Known rows, with every way that one mark hangs from another:
zulak(kefup(gobo(zuzo)) muvab(dakel) nani): [ 0.66 -1.88  3.24  1.95 -0.28  0.58 -0.08  0.59  2.02  3.64  4.59  1.69
  2.74  3.32  1.66  1.15  0.97  0.84  2.39  0.90  2.50]
zulak(kefup(gobo(dakel tota)) muvab nani): [ 1.25 -3.50  4.06  4.72  1.01  2.84 -0.28  2.53  2.75  2.50  5.16  1.27
  2.29  3.28 -1.71 -1.65  3.25  0.82  2.74  1.91  1.28]
tota(gobo nogel): [ 0.70 -0.55  1.54 -5.47  1.04 -0.83  2.96  3.08  0.36  2.72 -3.49  0.40
  2.80  2.02 -1.38  4.16 -1.03 -2.68  1.38 -0.72  0.54]
gobo(dakel(muvab) kefup tota(nogel) zuzo): [ 1.89  1.07  2.95  4.64  1.07  2.15  1.61 -0.56  3.20  0.46  0.49 -0.02
  1.43 -1.09  1.08 -0.01  1.69 -1.03 -1.39 -0.36 -2.21]
tota(gobo(kefup) nogel): [ 1.04 -0.23  1.01 -1.81  0.41 -1.50  2.50  2.63  0.88  1.84 -3.79  0.31
  3.35  2.46  0.39  0.88 -1.59 -2.65  1.01 -1.25  0.24]
nani(muvab(dakel(gobo(tota))) zulak(kefup)): [-0.11 -3.18  1.98 -1.31 -0.83  2.79  3.92  3.32  2.12 -0.50 -1.71 -0.71
 -2.84 -1.77 -0.68  5.48 -2.32  0.15 -0.17  2.55 -4.64]
dakel(muvab): [ 1.23 -0.27  3.76 -4.37  2.27 -0.35 -1.07 -0.41  1.49  2.28 -2.02  1.63
  1.32 -2.31 -0.48  3.04 -1.02  0.08  1.15  2.56 -1.22]
tota(gobo(dakel(muvab) zuzo) nogel): [ 0.82  1.42  4.23 -3.89  1.12  1.05  2.41  0.30  1.73  2.27 -1.59  0.19
  1.63  1.39 -0.25  5.72 -0.39 -2.24 -0.65 -0.62  1.03]
muvab(dakel zulak): [ 0.28 -1.15 -0.60 -2.23  0.18  0.98  0.30  1.17  1.90  3.44 -0.33 -0.61
 -1.37 -1.85 -1.37  4.06  0.23  0.74 -1.36  2.24 -4.34]
dakel(gobo(kefup zuzo) muvab(zulak(nani))): [ 0.17  1.71  4.35  3.02 -1.14 -0.69 -0.15 -3.61  2.64  3.08 -1.38 -0.06
  3.15  1.11  2.78  3.32 -1.81 -0.50 -0.61  2.99  0.90]
dakel(gobo(zuzo) muvab): [ 1.06  0.46  5.68 -3.85  0.78  0.00 -1.28 -3.22  1.51  2.10 -2.88  1.17
  3.30 -1.56  0.99  4.42 -2.43 -1.49 -0.50  2.32  1.84]
dakel(gobo muvab): [ 1.16 -0.12  4.91 -4.62  1.14  0.19 -1.63 -1.41  1.01  2.09 -3.91  1.05
  2.26 -1.19 -0.73  4.20 -2.46 -0.33  0.71  2.90  0.98]
kefup(gobo(dakel(muvab) tota zuzo)): [ 2.99 -2.66  5.08  0.96  1.13  2.28 -1.63 -0.96  2.79  1.74  0.90  0.73
  0.48 -2.09 -1.73 -4.04  1.70  0.82 -2.11  1.07  0.43]
gobo(tota): [ 1.25 -2.62  2.21 -0.35  2.10  0.55  0.59  1.46  1.75  1.41 -1.04  0.72
  2.01 -2.52 -2.37 -0.64  1.30 -1.46  0.15  1.92 -2.64]
zulak(kefup(gobo) muvab(dakel)): [ 1.74 -2.96  1.81 -1.68  0.22  1.67 -2.18  2.67  1.29  2.93  2.42  1.79
  0.52  1.22  0.02  0.76 -0.31  1.44  2.22  1.18  0.84]
tota(nogel): [ 1.17 -0.81 -0.03 -4.78  1.18 -1.02  2.16  2.28  0.93  2.57 -1.41  0.83
  2.91 -0.41 -0.78  3.45 -0.23 -2.25  1.68 -0.51 -1.47]
tota(gobo(kefup zuzo) nogel): [ 0.92  0.49  1.64 -1.06  0.03 -1.86  2.87  0.80  1.20  1.75 -2.74  0.35
  4.29  2.13  2.11  1.11 -1.57 -3.73 -0.07 -1.82  1.08]
muvab(dakel zulak(kefup)): [-0.12 -1.22 -0.89 -1.53  0.00  1.13 -0.21  2.32  1.51  3.31  1.41 -0.22
 -1.06 -0.79 -0.89  6.34  0.22  1.01  0.12  2.75 -3.88]
tota(gobo(dakel kefup) nogel): [ 1.24 -0.40  1.30 -0.81  0.53  0.33  1.75  2.15  1.76  1.04 -2.56 -0.28
  2.38  2.70 -0.54  0.17 -0.34 -2.30 -0.24 -1.50 -0.66]
kefup(gobo(dakel tota(nogel) zuzo)): [ 2.88 -3.05  2.14  0.83  0.31  1.89  0.91  1.24  2.23  1.95  1.36  0.08
  1.79 -0.68 -1.82 -3.71  2.36 -0.87 -1.70 -1.28  0.06]
dakel(muvab(zulak(kefup nani))): [-0.50  0.43  2.69 -0.28  0.97 -0.14  0.55  0.64  1.82  4.10  1.57  0.81
  0.78  0.80 -0.17  7.30  0.23  1.31  2.56  4.14 -1.22]
nani(muvab(dakel zulak(kefup(gobo)))): [ 1.13 -3.58 -0.47 -2.39 -0.62  0.93 -0.29  2.95  1.25  2.75  1.27 -0.30
 -2.86  0.23 -0.83  4.15 -1.03  1.44 -0.63  1.41 -3.32]
muvab(dakel(gobo(zuzo)) zulak(kefup nani)): [-1.15  0.09  1.57  1.53 -1.50  0.61  1.26 -0.55  1.79  3.67  1.81 -0.85
  1.84  1.95  0.55  7.77  0.12  0.14 -0.25  2.77 -0.08]

Rows:
[ 1.20  1.74  3.60 -0.22  0.58  0.51  1.79 -0.16  2.14  1.29 -1.97  0.10
  2.12  2.00  1.58  2.63 -0.84 -1.97 -0.81 -1.12  0.67]
tota(gobo(dakel(muvab) kefup zuzo) nogel)
[-0.34 -0.18  0.85  3.24 -1.57  0.26  0.71 -0.84  2.25  3.07 -1.39 -1.39
  1.19  1.94  0.11  2.24 -0.38  0.71 -0.89  2.33 -1.86]
muvab(dakel(gobo(kefup)) zulak(nani))
[ 1.60 -1.15  4.45  0.60  2.74  3.18 -0.35  0.30  2.76  0.98 -0.13  0.36
 -0.36 -2.71 -3.10  0.87  2.19  0.49 -0.69  2.56 -2.85]
gobo(dakel(muvab) tota)
[-0.58 -1.69  2.53 -0.71  0.40 -0.03  1.41  0.81  0.88  1.39  0.50  0.02
  1.83  2.92 -0.12  6.97 -0.73 -0.08  2.01  1.66 -0.69]
zulak(kefup nani(muvab(dakel(gobo))))
[ 3.01 -4.77  2.87  0.47  1.22  2.22 -1.58  1.44  2.34  1.52  0.43  0.27
  0.61 -1.37 -3.71 -6.28  2.22  0.61 -1.39  0.74 -0.96]
kefup(gobo(dakel tota))
[-0.16 -2.95  0.62 -3.92 -0.17  1.18  3.34  3.29  2.36  0.16 -0.57  0.14
 -3.14 -2.31  0.53  5.82 -2.43  0.22  0.60  1.93 -5.87]
nani(muvab(dakel) zulak(kefup))
[ 0.02 -3.49  1.19 -4.37  0.41  0.04  3.16  3.30  2.47  0.13 -0.61  0.87
 -1.24 -2.06  0.70  5.00 -2.70 -1.34  1.55  2.13 -5.10]
nani(muvab zulak(kefup))
[ 2.17 -3.85  2.77  0.83  0.76  1.96 -1.51  3.51  1.67  2.47  2.71  2.07
  1.74  0.77 -1.03 -1.48  0.78  0.05  2.54  1.82  0.70]
zulak(kefup(gobo(tota)) muvab)
[ 1.24 -1.11  2.88  2.79  0.13  2.67 -0.35  0.71  2.16  1.11 -1.44  0.31
  1.31  0.02  0.13  0.03 -0.45 -0.54 -0.29  1.61 -1.24]
zulak(muvab(dakel(gobo(kefup tota))))
[ 0.42 -1.42  1.10  0.53 -0.75  2.72  0.76  1.12  1.69  2.85 -1.60 -1.53
 -1.05 -1.34 -2.81  3.81  0.25  0.40 -2.40  3.01 -2.94]
muvab(dakel(gobo(tota)) zulak)
[ 2.05 -0.72  3.82  4.54  2.00  2.57 -1.18 -0.22  3.27 -0.03 -0.68  0.24
  0.19 -1.93 -1.08 -2.80  1.57  0.64 -0.94  1.98 -3.11]
gobo(dakel(muvab) kefup tota)
[ 1.36 -3.55  1.74  1.55  0.25 -0.26  3.23  4.21  0.91  2.29  2.12  0.53
  1.95  3.60 -1.26  1.59  1.27  0.26  3.16 -0.15  0.21]
zulak(kefup(gobo(tota(nogel))) nani(muvab))
[ 0.33 -0.97  3.53  1.42  0.19  3.18 -0.21  1.01  1.68  1.61  1.92  0.86
  1.90  0.42  0.55  5.26 -0.04 -1.30  0.71  2.13  0.20]
zulak(kefup muvab(dakel(gobo(tota zuzo))))
[ 0.72  0.43  4.60  0.53 -0.08  1.89  0.36 -1.69  2.26  2.88 -1.55 -0.28
  0.84 -2.13 -0.53  5.22 -0.76 -0.69 -1.94  3.79 -0.28]
dakel(gobo(tota zuzo) muvab(zulak))
[ 1.11 -2.29  2.33  2.96 -0.01 -0.64  2.74  2.11  1.34  3.09  3.25  0.89
  4.42  2.78 -0.13 -0.24  2.29 -0.23  2.43 -0.10  2.62]
zulak(kefup(gobo(tota(nogel) zuzo)) nani)
[ 1.19 -3.54  0.01 -1.93 -0.51 -0.06 -1.79  2.54  1.42  3.88  1.56  0.72
  0.58  0.00 -1.20  1.17 -0.24  0.74  0.76  2.42 -0.74]
muvab(zulak(kefup(gobo)))
[ 1.80 -2.45  2.08  4.97  1.76  1.97 -0.84  0.42  3.24 -0.47 -0.17 -0.13
  1.36 -1.74 -1.46 -4.97  2.27 -0.85 -1.55  1.03 -3.79]
gobo(dakel kefup tota)
[-0.13 -2.28  1.90 -2.66  0.18  1.22  2.07  3.26  3.15  1.52  0.94  1.84
  0.48 -1.58  1.10  3.49 -1.65 -1.22  2.94  3.00 -2.95]
nani(zulak(kefup muvab))
[-0.09 -0.53  2.79  0.29  1.25  0.75  1.42  0.35  2.32  3.16  1.50  1.00
  2.08  1.56  0.11  2.94  1.09 -0.16  2.05  1.67 -1.09]
zulak(muvab(dakel) nani)
[ 1.20  0.07  1.54  2.48 -0.93  1.18  1.93 -0.22  1.54  0.86 -2.26 -0.83
  2.41 -0.30  0.80  1.00 -0.27 -1.22 -1.75 -0.52 -0.61]
muvab(dakel(gobo(kefup tota(nogel) zuzo)))
[ 0.03 -2.09 -0.64 -2.57  0.21  1.10  0.74  2.70  1.47  2.19  1.17 -0.44
 -2.61 -0.42 -0.44  8.06 -0.89  0.24 -0.24  2.05 -5.20]
nani(muvab(dakel zulak(kefup)))
[ 1.73 -0.52  1.26  5.02  0.78  1.63  1.95  0.30  3.22  0.10  0.93 -0.31
  2.62 -0.89  0.64 -1.95  2.37 -2.54 -1.90 -1.21 -2.86]
gobo(dakel kefup tota(nogel) zuzo)
[ 0.68  0.16  5.75 -3.28  1.87  1.09 -0.28 -1.58  2.27  1.59 -1.42  0.67
  1.54 -0.21 -0.49  2.82 -0.54 -1.76 -1.53  1.38  0.54]
tota(gobo(dakel(muvab) zuzo))
